Each row was made from one walk, in order. Every step used is in the known rows, and no mark comes twice. Write each row's walk.
Known rows:
lafib murip seze midu: [ 1.32 -2.33 -0.61  1.63 -1.64 -1.88 -1.09  5.46  4.50 -2.54  0.45  0.57
 -0.93  2.49 -1.48  3.36  0.57 -3.21 -0.75 -0.75  3.57 -0.02]
midu mumik fadir lafib murip seze: [ 2.16 -1.56 -1.76  2.82 -1.85  0.99 -3.12  1.73  3.97  2.32 -1.06 -1.58
 -0.69  0.56 -2.61  1.13  0.11 -5.32 -0.86  1.00  3.65 -3.01]
murip seze: [-0.06 -3.08 -0.29  1.22 -0.47 -0.15 -0.40  2.82  2.52 -2.77 -0.53 -1.66
  0.37  2.93 -0.75  1.22  1.66 -4.66 -0.28  0.40  1.63  0.87]
sitok fadir lafib: [ 1.11 -1.46  0.29 -0.48 -1.41 -0.32 -0.47 -0.19  1.50  2.17  0.30 -3.58
  0.22  2.63  0.07  1.29  2.16 -7.64  1.09 -0.10 -0.18  1.50]
midu mumik: [ 0.36 -2.34  0.09  0.52 -0.51  1.34 -0.95 -0.40  1.50  1.59  0.73 -3.05
 -1.05  0.72 -3.16  0.06  1.93 -5.34  1.19 -0.14  2.24 -0.03]
fadir mumik murip: [ 1.74 -4.83 -0.05  2.73 -0.83 -0.90 -3.61  0.05  1.10  1.06 -1.21 -3.85
 -0.48  0.90 -3.10  0.62  2.28 -5.46 -0.07  1.50  0.32 -1.36]
mumik fadir lafib murip seze: [ 2.44 -2.18 -1.29  2.78 -1.42 -0.77 -2.33  2.75  3.18 -0.15 -0.79 -1.81
 -0.55  2.99 -0.62  2.21  0.29 -5.67 -1.07  0.87  2.49 -2.37]
seze midu mumik fadir lafib murip: [ 2.75 -1.22 -1.40  1.26 -2.89  0.23 -3.12  0.47  3.91  3.99  1.67 -1.65
 -1.38 -0.52 -3.03  2.38  0.31 -4.79  0.12 -0.84  3.67 -1.99]
midu seze murip lafib: [ 0.31 -1.25 -0.43  0.66 -2.81 -2.01  0.24  0.93  2.69  0.15 -1.25 -1.79
 -0.83  1.73 -0.09  3.59  0.02 -4.14  2.57 -0.16  1.03  0.05]
murip seze midu: [-0.11 -2.60 -0.87  0.15 -2.04 -0.47 -0.63  3.97  4.31 -2.85  0.60 -0.14
  0.69  1.67 -0.52  2.54  1.57 -3.32 -0.63 -0.79  1.98  2.10]
murip sitok fadir mumik: [ 0.00 -0.93  1.37  0.46 -0.12 -0.61 -2.37  0.86  1.17  0.49  1.10 -2.62
  0.59  1.30 -1.15  0.03  3.25 -6.73 -1.67  1.00  2.77  3.99]
mumik fadir: [ 1.91 -3.13  0.44  0.47 -0.61 -0.33 -1.59  0.16  0.73 -0.77  1.48 -3.09
  0.89  3.01 -0.47  0.16  2.52 -6.13  0.31 -0.93  2.94  0.76]
lafib murip: [ 2.10 -2.65  0.75  1.89  0.37 -1.86 -0.75  2.01  1.07 -0.86  0.71 -2.35
 -2.42  4.00 -2.06  2.09  1.02 -5.45  0.81 -0.16  2.66 -1.48]
lafib murip seze: [ 1.30 -2.65 -0.16  2.62 -0.11 -1.47 -0.89  4.42  2.84 -2.44 -0.66 -0.77
 -1.27  3.82 -1.54  2.10  0.70 -4.61 -0.49  0.50  3.13 -1.16]
seze murip: [ 1.09 -2.95  1.11  1.70  0.45 -1.63  0.29  1.12  0.63 -1.33  0.17 -2.31
 -0.87  2.58 -0.21  2.32  0.19 -6.33  2.13 -1.53  0.28  0.35]
sitok murip: [ 1.85 -4.48 -0.31  1.45  1.80 -1.16 -0.77  1.12  1.20 -0.36 -1.24 -1.09
 -0.75  2.25 -1.32  1.91  0.98 -5.99  2.49 -1.10  1.62  0.05]
fadir mumik murip lafib: [ 2.03 -3.92 -0.19  1.12 -1.73 -0.60 -2.87 -0.84  1.81  1.72 -2.64 -3.78
 -0.37 -0.32 -2.63  1.87  1.38 -3.36 -1.03  2.18  0.78 -1.20]
mumik fadir lafib murip sitok midu seze: [ 1.84  0.82 -2.94  0.36 -2.89  0.34 -5.14  1.41  2.95  1.45  1.18  0.03
 -0.84  1.10 -1.06  3.42  0.72 -4.50 -0.92  1.78  4.46 -0.08]
mumik fadir lafib murip sitok: [ 2.33 -0.48 -0.12  2.07 -0.12 -1.10 -2.49  1.28  0.62  0.05  1.16 -2.87
 -1.18  2.79 -1.33  2.85  0.38 -4.99 -1.08  1.56  3.57 -1.15]
fadir lafib murip: [ 2.14 -2.03 -0.30  2.14 -0.38 -1.14 -0.77  0.85  1.23  1.31  0.08 -3.30
 -3.26  3.11 -1.95  3.24  0.07 -6.04  1.21  1.14  0.34 -2.73]
seze midu mumik murip: [ 1.46 -3.42 -0.87  0.79 -2.54 -0.21 -2.96  1.08  3.06  1.71  0.11 -1.76
  0.48 -0.91 -4.17  1.58  1.73 -2.62  0.87 -0.46  2.85 -0.56]

Which walk is each row?
[ 0.67 -1.57 -2.44  0.37 -3.83  1.92 -2.85  1.31  5.35  2.02  0.27 -0.83
  1.26 -1.57 -1.56  1.51  1.07 -4.16 -0.99 -0.38  2.52  0.33] => murip seze midu mumik fadir lafib
[ 2.58  0.00 -0.99 -0.26 -0.14  2.02 -5.02  1.20  2.09  1.22  1.76  0.51
 -0.01 -0.83 -3.08  1.23  0.63 -3.56 -2.71 -0.14  7.82  0.80] => lafib murip sitok midu mumik fadir
[ 1.48 -1.09  0.14  0.77 -1.05 -1.46 -2.70  1.41  0.65  1.16 -1.05 -3.44
  1.61  2.07 -1.19  2.17  1.98 -4.92 -0.38  1.91  1.58  1.27] => mumik murip sitok fadir lafib
[ 0.23  0.25  0.55 -0.49 -0.56 -0.50 -0.84  0.79  0.88  0.84  0.88 -3.02
  0.58  2.38 -0.15  2.02  1.93 -6.14 -0.35  1.18  1.34  2.90] => murip sitok fadir lafib
[ 1.23 -0.33 -1.32  0.82 -3.37 -0.01 -2.17  3.73  6.19  3.19 -0.31  0.27
 -0.22 -0.25 -2.28  2.40  0.60 -4.88 -0.73 -0.58  3.55  0.17] => sitok fadir lafib murip seze midu mumik
[ 0.57 -2.16 -1.41  0.28 -3.03  1.20 -2.63  2.48  5.08 -0.09  0.99 -0.06
  2.25 -0.85 -1.74  0.37  1.99 -3.53 -1.32 -1.56  4.93  1.63] => murip seze midu mumik fadir
[ 2.01 -1.95 -1.35  1.69 -2.62 -0.04 -3.27  3.99  5.39  0.22  0.86  0.74
  0.66  0.17 -2.75  1.27  0.96 -3.34 -1.66 -1.38  6.52 -0.48] => lafib murip seze midu mumik fadir
[ 0.14 -1.82 -2.20 -1.28 -2.79  0.93 -2.88  0.59  3.00  0.33  0.94 -0.38
 -0.34  1.33 -1.02  1.86  2.38 -5.00  1.24 -0.02  2.00  1.60] => sitok midu seze
[ 1.00 -1.16  0.80  0.64 -0.72 -0.40 -3.41  1.60  1.14  1.69 -0.59 -2.27
  2.35  0.43 -3.36 -0.04  2.87 -4.06 -0.58  0.76  5.03  1.96] => midu mumik murip sitok fadir
[ 1.21  0.32 -2.19 -1.51 -1.33  4.06 -4.54 -1.56  2.02  2.98  1.27 -1.10
  0.78 -2.48 -1.92  1.48  0.76 -4.25 -2.22  1.05  3.91  1.63] => murip sitok midu mumik fadir lafib
[ 3.32 -2.21 -0.43  2.12 -0.95 -0.98 -2.14  0.51  1.33  1.45  0.65 -3.31
 -1.58  3.10 -1.12  2.18  0.56 -6.42  0.29  0.34  2.04 -2.55] => mumik fadir lafib murip
[ 1.13 -4.03 -1.25  1.43 -2.52 -1.56 -2.37  4.50  4.08 -2.39 -1.17 -0.36
  1.83  1.34 -1.58  2.69  1.65 -2.12 -0.63 -0.11  2.25  0.43] => mumik murip seze midu
[ 0.91 -1.05 -2.11  1.97 -2.84  0.47 -1.96  3.25  5.66  2.04 -0.39 -0.07
 -2.02 -0.66 -3.22  3.39 -0.47 -3.45 -0.35  0.53  2.29 -1.96] => fadir lafib murip seze midu mumik
[ 2.51 -3.12  0.68  0.14 -2.26 -1.10 -3.04 -0.32  2.27  2.95 -2.47 -3.45
  1.59  0.16 -1.63  0.91  2.46 -4.67 -1.51  1.06  2.05  0.98] => sitok fadir mumik murip lafib
[ 1.23 -0.24  0.03  2.12  0.33 -1.21 -1.16  1.83  0.69 -0.19  0.60 -2.83
 -2.88  2.89 -2.02  3.81  0.01 -4.56 -0.19  2.41  1.73 -1.22] => fadir lafib murip sitok
[ 2.43 -1.80 -1.76  1.90 -2.98 -1.13 -2.46  3.81  4.87 -0.36  0.26 -0.36
 -0.16  1.68 -0.46  3.51 -0.01 -4.32 -1.35 -0.36  2.95 -1.06] => mumik fadir lafib murip seze midu
[ 1.88  0.59 -1.15  1.21 -2.14  0.15 -3.43  1.47  3.19  2.47  2.17 -1.03
 -0.96 -0.75 -3.28  3.02  0.16 -3.49 -1.28  0.60  5.15 -0.53] => seze midu mumik fadir lafib murip sitok
